Each row comes from the steps of one path. Every step used is in the known rows, and no mark comes twice. Write the path behind each row, first mark first.
(in the rows, 128 means zero)
Known rows
bobu > fusu > nobeg > getimez: [155 159  97 164 121 114 138 149  72 128 114  97  69 164 164 100 128 144
 132  88  94 132 190]
bobu > fusu > nobeg > getimez > puvoz > lalu: [140 103  93 182  86 140 172 143  99 114 130  89 121 117 166 101 141  93
  91 106  93  94 190]
rubal > bobu > fusu > nobeg > kalufi: [146 144  77 109 113  92 123 150  93 133 135 116  65 162 185 106 154 132
 122 109 106 133 168]
lalu > bobu: [168 135  70 122 118  81 153 149 135 107 160 103 144 151 192  84 138 146
 149 142  89 131 202]
lalu > bobu > fusu > nobeg > rubal > rakop: [136 153  83 102 118  95 106 178 143 137 127 109 125 182 161 119 190 139
 146 118 100 137 166]
kalufi > pupo: [173 119  87 102 113 128 133 147 117 140 146  79  77 112 206  65 164 150
 128 122  95 102 200]
kalufi > nobeg > rubal > rakop: [154 133  98  88 109 105 105 165 136 141 135  88 110 157 165  91 175 123
 160  95 108 130 159]
getimez > nobeg > fusu > bobu > rubal > rakop: [121 150  82  92 116 102 108 173 158 138 133  96 111 162 129 133 168 146
 158 136 110 128 155]
getimez > puvoz > lalu: [147  85  93 155  81 139 176 135 126 111 145  82 135  95 171  88 145  95
  96 120  96  85 192]
puvoz > lalu > bobu > fusu > nobeg > rubal > rakop: [129 147  83 111 111 100 113 178 144 134 123 110 130 174 161 119 188 128
 136 118  98 130 164]
kalufi > nobeg > getimez: [182 133 108 151 113 116 139 136  68 127 134  76  68 142 177  62 106 120
 155  66 100 127 186]
bobu > fusu > nobeg: [154 169  79 107 130  99 141 148  90 131 113 118  79 171 170 129 147 146
 125 113  98 130 188]
rubal > nobeg > fusu > bobu: [155 178  62 115 118 109 150 163 105 124 102 129  99 187 149 127 158 127
 114  99  95 117 156]
rubal > bobu > fusu > nobeg: [140 168  78 104 120  97 145 144  91 132 104 128  71 184 165 139 142 143
 114 114 110 133 185]
fusu > bobu: [158 173  78 122  92 116 145 143 109 130 111 105 107 165 141 102 146 148
 131 118  93 120 174]
fusu > nobeg: [161 158  96 108 126 113 138 130 102 130 115 113  74 152 161 112 142 150
 118 108  98 116 201]
lalu > puvoz > getimez > nobeg > kalufi: [173 109  82 123 109  91 123 154 125 118 181  76  73 116 183 109 121 121
 156 114 100  92 173]
puvoz > lalu > bobu > rubal > rakop: [113 126  89 100 102  97 123 167 171 123 152  93 147 138 160 106 164 152
 159 156 108 145 174]
fusu > bobu > rubal: [133 169  87 115  91 108 116 150 142 129 117 112 123 169 135 103 142 147
 151 133 120 140 160]
lalu > bobu > rubal > nobeg: [120 147  83 106 120  84 134 153 149  97 151 130 122 167 203 118 142 149
 143 124 140 160 173]
bobu > rubal > rakop: [120 128  99  83 107 104 114 162 163 133 147  83 120 133 152 103 166 165
 166 144 117 146 171]
nobeg > getimez > puvoz > lalu > bobu: [152 107  74 175  96 108 171 149 128 100 160  97 163 133 186  86 136 109
 116 133  84 109 204]
puvoz > lalu > bobu > fusu: [149 139  55 128 109  76 166 170 117 108 144 105 144 160 200 106 143 125
 142 144  89 136 176]
puvoz > lalu > bobu: [154 123  72 141 103  91 168 148 139 101 152 104 153 135 191  84 135 122
 128 143  84 116 197]
puvoz > getimez: [163 120 101 126  96 111 158 157 120 123 146  68 110 125 165 100 118 133
 155 143  82  98 206]

Which path is each row?
[116 166  86 105 108 102 130 150 136 108 127 131 104 174 177 126 145 150
 134 113 142 155 159] => fusu > bobu > rubal > nobeg
[165  94  98 179  97 141 154 138  99 118 158  71 121 121 165  82 142 120
 120  98 100 106 205] => nobeg > getimez > puvoz
[166 110  85 125 117  89 120 154 123 124 175  74  66 126 181 102 130 112
 155 120  99  88 177] => puvoz > getimez > nobeg > kalufi
[141 167  76 122 110 101 117 169 142 132 118 110 113 180 123 131 136 119
 152 130 109 111 155] => puvoz > getimez > nobeg > fusu > bobu > rubal
[164 168  86 125 117  99 106 164 117 137 101 125 103 198 164 107 173 111
 129  85 108 119 159] => bobu > fusu > nobeg > rubal
[128 136  82 122 106 108 117 177 144 133 130 108 141 171 159 124 193 119
 127 118  99 124 168] => getimez > puvoz > lalu > bobu > fusu > nobeg > rubal > rakop
[168 161  97 126 115 109 104 151 125 136 103 121 100 184 158  95 169 114
 123  81 108 110 168] => fusu > nobeg > rubal
[151 141  65 101 147  84 144 173 135 110 135 130 113 173 185 120 155 118
 129 108 112 128 159] => lalu > bobu > rubal > nobeg > fusu
[153 106  70 155  97 104 172 148 138  99 162 101 169 131 189  91 142 110
 116 143  86 108 203] => getimez > puvoz > lalu > bobu
[125 111  80 129 102  96 126 155 134 103 172 117 116 140 210  96 158 116
 123 117 126 139 163] => getimez > puvoz > lalu > bobu > rubal > nobeg > kalufi
[112 115  87 110  98 106 126 167 170 122 159  91 157 135 158 110 168 143
 150 155 109 140 179] => getimez > puvoz > lalu > bobu > rubal > rakop
[146  87  99 183  80 145 174 137 112 110 141  76 127  99 167  82 137  95
  97 107  94  88 193] => nobeg > getimez > puvoz > lalu
[137 132  56 156 108  87 169 172 107 101 150 109 145 165 207 116 143 116
 129 128  97 139 178] => rubal > nobeg > getimez > puvoz > lalu > bobu > fusu
[180 134  89 137 106  97 109 164 149 123 139  91 105 161 159 117 135  98
 155  90 111  82 161] => lalu > puvoz > getimez > nobeg > rubal
[160 151 109 165 120 124 136 136  79 127 116  93  65 151 157  89 125 147
 127  85  94 122 199] => fusu > nobeg > getimez
[169 113  82 116 123  87 115 144 124 123 173  83  61 127 186  91 140 119
 149 109 108  99 169] => getimez > nobeg > kalufi
[155 130  57 152 107  87 165 169  94 110 149 101 142 163 201 104 134 103
 139 121  90 133 179] => kalufi > nobeg > getimez > puvoz > lalu > bobu > fusu
[130 123  86 159  94 103 134 155 152 109 151 105 161 147 166  91 134 119
 141 140 113 134 182] => nobeg > getimez > puvoz > lalu > bobu > rubal
[151 131  88 122  86  97 131 147 141 124 124 110  89 173 151 128 121 110
 131  97 134 101 162] => lalu > puvoz > getimez > nobeg > rubal > bobu
[146 136 105 160 116 115 147 143  94 107 136  93  75 145 188  86 126 147
 134  81 116 139 184] => rubal > nobeg > getimez
[114 130  82 125 109  99 145 152 149  92 155 129 138 156 200 122 145 129
 124 124 139 146 176] => getimez > puvoz > lalu > bobu > rubal > nobeg
[179 177  64 109 115 109 145 158  86 138 101 116  94 185 141 109 145 109
 128  89  84 109 157] => kalufi > nobeg > fusu > bobu
[148 115  91 177 100 136 153 140  83 124 138  95 105 152 159 113 142 117
 103  95 107 114 202] => rubal > bobu > fusu > nobeg > getimez > puvoz
[154  89 100 176  82 143 171 135  99 113 141  77 119 104 171  80 129  82
 102  94  96  90 191] => kalufi > nobeg > getimez > puvoz > lalu
[120 151  84  89 107 107 113 173 154 138 127  98 123 159 132 119 174 154
 155 138 107 140 156] => nobeg > fusu > bobu > rubal > rakop
[140 150  95 115  95 105 127 137 124 135  98 130  83 192 150 111 148 119
 108  93 131 121 169] => fusu > nobeg > rubal > bobu
[151 100  97 175 103 138 156 140  99 108 159  85 115 130 180  96 144 122
 112  90 114 117 200] => rubal > nobeg > getimez > puvoz
[141 169  77 113 106 104 119 162 138 132 111 117 122 178 130 110 149 132
 145 125 112 131 151] => nobeg > fusu > bobu > rubal
[200 130  73  89 145  97 149 158  90 133 128 100  82 154 176  90 138  92
 139  78  87 103 165] => kalufi > nobeg > fusu
[150 118  75 175 102 110 167 147 121 102 151 107 155 142 181  98 137 110
 108 129  83 109 208] => fusu > nobeg > getimez > puvoz > lalu > bobu
[112 116  92 130  98 110 124 167 160 121 157  87 152 137 155 106 162 142
 150 146 108 141 180] => nobeg > getimez > puvoz > lalu > bobu > rubal > rakop
[147 128  57 159 104  89 168 171 107 107 149 100 149 158 196 106 142 114
 134 133  88 132 181] => nobeg > getimez > puvoz > lalu > bobu > fusu
[158 118  84 183 109 128 151 148  88 118 150  94 125 152 169 108 145 119
 113 102  95 116 209] => lalu > bobu > fusu > nobeg > getimez > puvoz
[175 170  58 125 112 107 147 167 112 127 115 107  98 172 128 145 130 119
 131 105  82  86 160] => lalu > puvoz > getimez > nobeg > fusu > bobu
